Every row comes from one small tree of marks. The marks that hang from a mark follow it in brackets, in the order of their numbers. Every link used is in the known rows. Which tree was each row made from?
Known rows:
k_198{k_609{k_273}}: [ 0.691  0.033  3.724 -1.460  1.029 -0.950 -0.132  1.846 -0.311 -2.904
  0.228 -0.016 -1.601  0.029  0.123 -1.587 -1.816  1.091  0.218 -0.667
  0.567  0.438 -0.193  0.831  0.312]
k_198{k_609{k_273{k_126} k_826}}: [ 0.608 -0.029  2.143 -1.102  0.205 -0.483 -1.936  2.332 -0.093  0.154
  1.009 -0.140 -2.114 -0.204  0.362 -0.706  0.452 -0.438  0.515 -0.047
  0.907  0.273  0.502  1.033 -0.039]
k_198{k_609}: [ 0.651 -0.020  3.248 -2.741  0.981 -1.345 -0.141  1.029  0.045 -1.387
 -1.941  0.194 -1.009  0.568  0.829 -2.670 -1.447  2.356 -1.050 -0.827
  0.899  0.222 -0.569  1.127  0.453]
k_826{k_609{k_198 k_343{k_126}}}: [-1.058 -0.014  1.615  1.237  0.913 -0.192 -1.273 -0.625  0.780  3.076
 -1.378  0.239  2.206  0.187  0.560 -0.352 -0.435 -0.607 -1.853 -1.226
  0.189  0.965 -1.210  0.622  0.374]
k_343{k_609{k_198 k_273{k_126} k_826}}: [ 0.070  0.234 -2.505  1.835 -1.130  0.376 -1.917 -0.053  0.027 -2.500
  1.026 -0.068 -0.179 -0.501  0.169  0.154 -0.192 -0.972  0.458  0.198
 -0.089 -0.196 -0.418  0.008 -0.419]
k_343{k_126{k_273 k_826{k_609}}}: [-0.971 -0.284  1.133 -0.492  2.190 -0.654  0.146 -0.274  0.669  3.720
 -0.242  0.229 -1.502  0.240  0.517  2.027  0.657 -0.820 -0.993 -0.167
 -0.052  0.192  0.295  1.892  0.607]
k_826{k_609{k_198 k_273{k_126}}}: [-0.112 -0.252  1.493 -2.749 -0.405 -0.415 -0.365  0.365  0.084 -0.416
 -0.025 -0.791  0.862 -0.464  0.807  1.081  3.326 -0.054 -0.654 -0.784
 -0.101  0.442 -0.727  2.081  0.191]
k_126{k_343}: [ 0.350  0.221  0.231 -3.396 -0.059 -0.071  2.156 -0.868 -0.797 -2.421
 -1.173 -0.251  1.353  0.651 -0.418 -1.136  1.018  2.670 -0.329 -0.707
  0.406 -0.711  0.417  0.267  0.120]
k_273{k_126{k_343}}: [ 0.447 -0.028  0.373 -5.300 -1.639  0.690  3.349 -0.660 -0.905  0.614
 -1.457 -0.618  1.076  0.816 -0.313  0.490  5.345  1.781 -1.509 -0.636
  0.471 -0.735  0.335  0.652  0.156]
k_96{k_609{k_273 k_826}}: [ 0.357  0.387  1.964 -0.346 -0.232 -0.042 -0.093  2.777 -0.473 -4.372
  1.609 -0.239 -0.446 -0.500 -0.359 -0.035 -3.446  0.704  2.430  1.608
  0.364 -1.290  0.508 -0.611 -0.748]
k_609{k_198 k_273{k_126} k_343 k_826}: [-0.255 -0.310 -0.622  1.753 -0.760  0.515 -1.336  0.461  0.333  4.925
  1.113 -0.034  1.192 -0.657 -0.159  0.109  0.244 -3.115  0.577  0.952
 -0.518  1.330  0.228 -1.116 -0.408]
k_96{k_609{k_198 k_273 k_343 k_826}}: [ 0.014  0.119  0.621  3.539 -0.462  0.261 -1.661  1.408  0.306  0.122
  1.255  0.084  1.567 -0.861 -0.570 -0.619 -3.861 -0.997  2.058  1.705
 -0.251 -0.061  0.052 -2.115 -0.741]
k_273{k_126}: [ 0.375 -0.248  1.989 -5.977 -0.876  0.022  3.678  0.514 -0.391  1.155
 -1.634 -0.369  0.016  0.664  0.459  0.161  2.912  1.025 -1.997 -0.069
  0.253 -0.148 -0.538  0.836  0.228]
k_96{k_609{k_273 k_343{k_126{k_826}}}}: [-0.429  0.302  2.384  3.159 -0.208  0.879  1.902  1.862 -0.145  1.959
  0.924  0.309 -0.919  0.108 -1.059  2.327 -2.965 -1.131  0.802  1.157
 -0.718 -0.752 -0.038 -3.352 -0.192]
k_609{k_198 k_273}: [ 0.210 -0.056  1.226 -0.955  0.862 -0.908  0.591  0.385  0.028 -2.337
  0.096 -0.260  0.443 -0.687 -0.209 -0.882 -1.858  0.119  0.415 -0.097
 -0.643  0.369 -0.481 -0.096 -0.096]
k_96{k_609}: [ 0.567  0.165  2.948 -3.448 -0.574 -0.172  2.676  1.572 -0.372 -3.963
 -1.242 -0.257  0.487  0.403  0.069 -0.608 -1.884  2.817 -0.236  0.852
  0.508 -1.333 -0.606 -0.420 -0.178]
k_826{k_609{k_198 k_273{k_126} k_343}}: [-0.369 -0.465  1.498 -0.553 -0.856  0.425 -0.392 -0.178  0.170  3.427
  0.133 -0.332  1.659 -0.284  0.633  1.189  3.170 -1.397 -0.776 -0.514
 -0.364  1.407 -0.819  0.882  0.278]
k_126{k_273 k_343}: [ 0.180 -0.303 -0.067 -3.691  0.369  0.456  2.374 -1.427 -0.724 -0.579
  0.189 -0.360  0.913  0.397 -0.577 -1.104  2.043  1.612 -0.249  0.075
  0.568 -0.595  1.353  1.718  0.603]
k_609{k_198 k_273 k_343}: [-0.095 -0.226  1.281  1.499  0.296 -0.038  0.702 -0.186  0.111  1.760
  0.234  0.148  1.402 -0.350 -0.325 -1.063 -2.096 -1.497  0.227  0.311
 -0.930  1.449 -0.638 -1.395  0.071]
k_126{k_273 k_343{k_609}}: [ 0.129 -0.036 -2.099 -1.159 -0.428  1.242  1.495 -2.137 -0.854 -3.516
  0.735 -0.150  0.725  0.669 -0.333 -0.972  1.268  1.881 -0.347 -0.318
  0.830 -0.994  0.719  1.349  0.521]
k_96{k_609{k_198 k_273 k_826}}: [ 0.374  0.277  0.632  1.202 -0.004 -0.480 -1.780  1.879  0.251 -3.592
  1.071 -0.354  0.650 -1.070 -0.313 -0.534 -3.473  0.328  2.313  1.451
  0.022 -0.947  0.102 -1.029 -0.856]
k_826{k_609}: [-0.227 -0.095  2.679 -4.071  0.691 -1.094  0.478  0.216 -0.070 -1.651
 -1.356 -0.127  0.549  0.513  1.416 -0.588  0.351  2.072 -0.697 -0.879
  0.534  0.172 -0.938  2.609  0.381]

Which tree is each row?
[-0.345 -0.171 -0.745  2.043  0.855 -0.637 -2.326 -0.668  0.873  3.929
 -1.060  0.623  2.045 -0.291  0.447 -2.548 -3.101 -1.112  0.302  0.645
 -0.320  1.177 -0.451 -0.798 -0.313]
k_609{k_198 k_343 k_826}
[-0.877  0.217 -2.727  3.831  1.508  0.379 -2.793 -1.002  0.786 -1.439
  0.888  0.483 -0.035 -0.337 -0.142 -0.801 -3.542 -1.244 -0.879  0.026
  0.692 -0.450  0.035  0.659  0.027]
k_343{k_126{k_273} k_609{k_198 k_826}}
[-0.616  0.544 -0.978  2.245  0.403  0.071 -0.439 -0.856  0.455 -3.511
 -1.452  0.424  0.377  0.267 -0.212 -0.582 -3.038  0.551 -2.226 -1.318
  0.296 -0.785 -1.458 -0.581  0.060]
k_343{k_126 k_609{k_198}}
[-0.105  0.449 -1.054  1.781  0.086  0.179 -1.251  0.756 -0.430 -5.295
  1.836  0.359 -1.123 -0.064  0.293 -0.555 -4.071 -0.057  1.633  0.272
  0.230 -0.497 -0.225  0.007 -0.350]
k_343{k_609{k_273 k_826}}
[ 0.109 -0.096 -0.426 -0.670 -0.167 -0.411 -1.243  0.935  0.237  0.686
  0.864 -0.420  0.178 -0.968  0.014  0.195  0.922 -1.677  0.779  0.549
 -0.324  0.418  0.322  0.239 -0.603]
k_609{k_198 k_273{k_126} k_826}
[ 0.111 -0.415 -1.748 -1.649  0.984 -0.375  1.667 -2.074 -0.070  2.673
 -0.501 -0.008 -0.427  0.299 -0.297  0.609  2.831  0.739  0.671  0.476
 -0.429 -0.203  1.624  0.724  0.306]
k_126{k_273 k_343 k_826}
[-0.743  0.024 -1.560  2.208  1.288  0.394  0.667 -0.951  0.378  0.532
  0.035  0.701 -2.218  0.568 -0.077  1.551 -1.677 -0.919 -1.106  0.118
 -0.255 -0.482 -0.073  0.045  0.464]
k_343{k_126{k_273 k_826} k_609}
[-0.256 -0.559 -0.585 -1.063 -0.726 -0.454  0.062 -1.093  0.888  7.347
 -2.398  0.035  0.763  0.265  1.230  1.730  4.964 -0.956 -1.304 -0.238
 -0.791  1.224 -0.849  0.290  0.218]
k_273{k_126{k_826{k_609{k_198 k_343}}}}
[ 0.498  0.214  1.729 -1.929 -1.419  0.599  0.888  2.823 -0.524 -2.019
  1.477 -0.607 -0.596 -0.375 -0.308  1.197 -0.102  0.140  1.446  1.714
  0.405 -1.355  0.496 -0.567 -0.705]
k_96{k_609{k_273{k_126} k_826}}
[-0.198 -0.096  1.698 -1.218  0.745 -1.077 -1.119  0.153  0.185 -2.354
  0.021 -0.492  0.886 -0.582  0.767 -0.080 -0.261  0.577  0.317 -0.912
 -0.216  0.618 -0.727  1.908  0.076]
k_826{k_609{k_198 k_273}}
[-0.444 -0.314  1.126 -0.290  0.250 -0.634 -1.156 -1.046  0.614  2.290
 -1.752  0.136  2.451  0.154  1.230 -1.310  0.177  0.435 -1.006 -0.731
  0.000  1.327 -1.380  1.269  0.326]
k_826{k_609{k_198 k_343}}
[-0.435 -0.180  1.621  1.725 -0.007  0.973  1.241  0.263  0.586  2.474
 -0.372  0.023  1.805 -0.136 -0.868 -0.392 -2.241 -0.409 -1.391  1.122
  0.280 -0.460 -0.228 -1.402  0.242]
k_96{k_609{k_198 k_343{k_126{k_273}}}}
[ 0.146  0.420 -3.357  2.326 -0.630  0.294  0.419 -1.516 -0.639 -3.026
  0.256  0.298 -1.060  0.398 -0.425  1.767  0.442  1.036  1.595 -0.601
 -0.824 -0.634  0.508 -1.257 -0.172]
k_126{k_343{k_609{k_273}} k_826}
[-0.606  0.437 -2.577  4.076  0.880 -0.627 -1.115 -1.357  1.055 -0.438
 -1.833  0.713 -0.775  0.228 -0.014  1.014 -2.216 -0.194 -1.371 -0.858
 -0.619 -0.348 -1.214 -1.453 -0.105]
k_343{k_126{k_826} k_609{k_198}}
[ 0.116  0.286 -0.901  1.542 -0.184 -0.003 -0.228 -0.474 -0.107 -5.677
  0.320  0.125  0.102 -0.287 -0.029 -0.666 -2.498  0.512  0.169 -0.522
 -0.402 -0.079 -1.019 -0.184 -0.006]
k_343{k_609{k_198 k_273}}
[-0.081  0.018 -4.628  1.790  0.023  0.644 -2.364 -2.631  0.062 -2.304
  0.746 -0.025  1.520 -0.243 -0.310 -1.682  0.119  0.878  0.516 -0.016
  0.935 -0.689  1.152  1.313  0.007]
k_126{k_273 k_343{k_609{k_198 k_826}}}
[ 0.310 -0.249  0.904 -2.617 -0.340 -0.362  2.701  1.056 -0.339  2.383
  0.045 -0.285 -1.865  0.070  0.021  2.456  2.734 -1.028  0.289  0.518
 -1.124  0.370  0.092 -0.383 -0.022]
k_609{k_273{k_126{k_826}}}
[-0.068  0.118 -0.326  1.037  1.323 -1.188 -2.519  0.709  0.296 -1.712
  0.977 -0.061  0.290 -1.073  0.007 -1.308 -3.154 -1.043  1.844  0.585
 -0.371  0.450  0.305  0.061 -0.656]
k_609{k_198 k_273 k_826}
[-0.801 -0.024 -2.970  3.862  1.488 -0.096 -0.774 -1.924  1.135  0.968
 -0.604  0.619 -1.066 -0.014 -0.113  1.009 -1.562 -1.100 -1.270 -0.143
 -0.475 -0.212 -0.342 -0.271  0.296]
k_343{k_126{k_273 k_826} k_609{k_198}}
[ 0.179  0.005 -4.387 -0.040 -1.801  0.340  0.511 -2.561  0.148  1.328
 -2.209 -0.103  0.462  0.469 -0.002  1.605  5.563  1.006 -1.098 -0.818
 -0.604 -0.489 -0.057 -0.663 -0.062]
k_273{k_126{k_343{k_609{k_198}} k_826}}
[-1.000 -0.505 -0.695  3.211  1.832 -0.109 -0.082 -1.539  1.275  8.002
 -0.912  0.699  0.482 -0.093 -0.392  0.356 -1.341 -2.783 -1.319  0.543
 -0.961  1.225 -0.041 -1.477  0.436]
k_609{k_198 k_343{k_126{k_273 k_826}}}
[-0.017  0.599 -3.883  3.376 -0.633  0.512 -2.787 -1.514 -0.399 -5.105
  1.249 -0.012  1.199 -0.430 -0.628 -0.926 -1.180  0.673  1.810 -0.654
  0.201 -0.686  0.544 -0.348 -0.476]
k_126{k_343{k_609{k_198 k_273 k_826}}}
[ 0.491  0.032  1.003 -3.706 -1.477  1.025  3.324  0.359 -1.315 -0.812
  0.948 -0.795  0.212  0.216 -0.866  1.311  3.967  0.543 -0.138 -0.340
  0.049 -0.610  0.759  0.160  0.078]
k_609{k_273{k_126{k_343}}}
[-0.618 -0.230  0.653 -0.523  2.386 -0.562  1.686 -0.168  0.574  3.590
 -0.340  0.338 -1.896  0.241 -0.263  1.296 -0.942 -1.104 -0.912  0.505
 -0.391  0.099  0.620  0.189  0.370]
k_343{k_126{k_273 k_826}}
[ 0.237  0.567 -1.090  0.240 -0.919  0.975  1.127 -1.001 -1.328 -6.100
  1.013 -0.119  0.339  0.456 -0.825 -0.132 -0.228  1.989  0.626 -0.953
  0.194 -1.057  0.251 -0.211  0.004]
k_126{k_343{k_609{k_273}}}
[ 0.297  0.082 -1.151  0.003 -1.448  0.625  0.820 -0.341 -0.299 -3.068
  0.131 -0.251  0.022 -0.129  0.011  0.566  0.986  0.016 -0.876 -0.406
 -0.289 -0.089 -1.024 -0.201 -0.028]
k_343{k_609{k_198 k_273{k_126}}}
[-0.428 -0.107  2.062  2.941  1.923  0.043 -2.845  0.830  0.599  4.732
  0.711  0.775 -0.921  0.251  0.066 -2.162 -3.144 -1.507 -0.767  0.157
  1.347  0.898  0.673  0.283  0.526]
k_198{k_609{k_343{k_126{k_273}} k_826}}
[ 0.199 -0.085  1.938  1.467  0.960 -0.656 -2.730  1.060  0.454  3.001
 -0.706  0.790 -0.294  0.404  0.846 -3.231 -2.882  0.085  0.251 -0.007
  0.870  1.203 -0.125  0.175  0.094]
k_198{k_609{k_343 k_826}}
[ 0.643 -0.106  0.377 -0.588 -1.273 -0.192  1.359  1.285  0.274 -0.098
 -0.616 -0.585 -0.240 -0.629 -0.352  2.380  1.855  0.024  0.469  1.120
 -0.998 -0.832 -0.224 -1.591 -0.508]
k_96{k_609{k_198 k_273{k_126{k_826}}}}
[ 0.650  0.156  0.763 -0.477 -0.389  0.066 -2.205  1.346 -0.521 -0.362
  1.185 -0.342 -1.155 -0.128 -0.266 -0.698  2.002  0.273  0.856 -0.613
  1.193 -0.148  1.324  0.762 -0.127]
k_198{k_609{k_273{k_126{k_343}} k_826}}
[-0.146  0.389 -2.456  3.403  0.137 -0.203 -3.040 -0.088  0.241 -4.663
  1.125  0.307 -0.042 -0.575  0.202 -1.037 -3.907 -0.390  1.489  0.058
 -0.029 -0.014 -0.441 -0.271 -0.592]
k_343{k_609{k_198 k_273 k_826}}
[ 0.033 -0.230 -4.976  2.494  0.258  0.080 -0.736 -3.607  0.398  0.148
 -0.655  0.190  0.324  0.064 -0.217  0.303  1.964  0.673  0.330 -0.075
 -0.601 -0.262  0.824  0.090  0.185]
k_126{k_273 k_343{k_609{k_198}} k_826}
[ 0.247  0.079 -3.446 -1.313 -2.113  0.677  1.782 -1.960 -0.492  1.012
 -1.675  0.028 -0.432  0.925 -0.009  2.080  5.368  1.231 -0.785 -0.657
 -0.481 -0.841  0.079 -0.451  0.002]
k_273{k_126{k_343{k_609} k_826}}
[ 0.162  0.179 -0.564 -1.919 -0.968  0.675  0.033  0.797 -0.914 -0.143
  1.941 -0.551 -0.076 -0.204 -0.582  0.920  2.496 -0.527  1.399  0.296
  0.250 -0.401  1.479  0.288 -0.459]
k_609{k_273{k_126{k_343}} k_826}
[ 0.288  0.176  0.217 -1.477 -1.680  1.129  2.412  0.534 -0.953 -3.701
  0.752 -0.220 -0.966  0.441  0.133  1.069  0.667  0.380 -0.700 -0.209
  0.016 -0.587 -0.809  0.163  0.132]
k_343{k_609{k_273{k_126}}}
[-0.235 -0.193  0.880  0.236 -0.805  1.035  0.479  1.324 -0.409  4.344
  1.886  0.073 -0.085 -0.021 -0.111  0.538  0.393 -2.652  0.909  1.151
 -0.267  0.764  0.546 -0.760 -0.276]
k_609{k_273{k_126} k_343 k_826}
[ 0.283 -0.196  2.154  1.314 -0.369  0.304 -1.906  1.944 -0.072  4.004
  1.237  0.219 -1.107  0.047  0.314 -0.938  0.233 -1.666  0.476  0.242
  0.731  1.049  0.439 -0.152  0.112]
k_198{k_609{k_273{k_126} k_343 k_826}}
[ 0.394 -0.159  3.730  0.871  0.519 -0.198 -0.033  1.345 -0.304  1.095
  0.376  0.369 -0.820  0.318  0.057 -1.904 -2.252 -0.143  0.180 -0.408
  0.426  1.248 -0.272 -0.325  0.512]
k_198{k_609{k_273 k_343}}
[ 0.380 -0.136 -1.396 -3.436 -1.149  0.028  2.589 -1.155 -0.282  3.284
 -1.997 -0.213 -0.222  0.715 -0.071  1.911  5.929  0.901 -0.734 -0.327
 -0.583 -0.278  0.603 -0.306 -0.013]
k_273{k_126{k_343 k_826}}
[ 0.761 -0.241  2.077 -1.314  0.124 -0.817  0.170  1.532 -0.040  1.965
 -0.441 -0.093 -2.772  0.108  0.353  0.914  2.134 -0.091  0.015 -0.348
 -0.056  0.554  0.059  0.254  0.291]
k_198{k_609{k_273{k_126{k_826}}}}
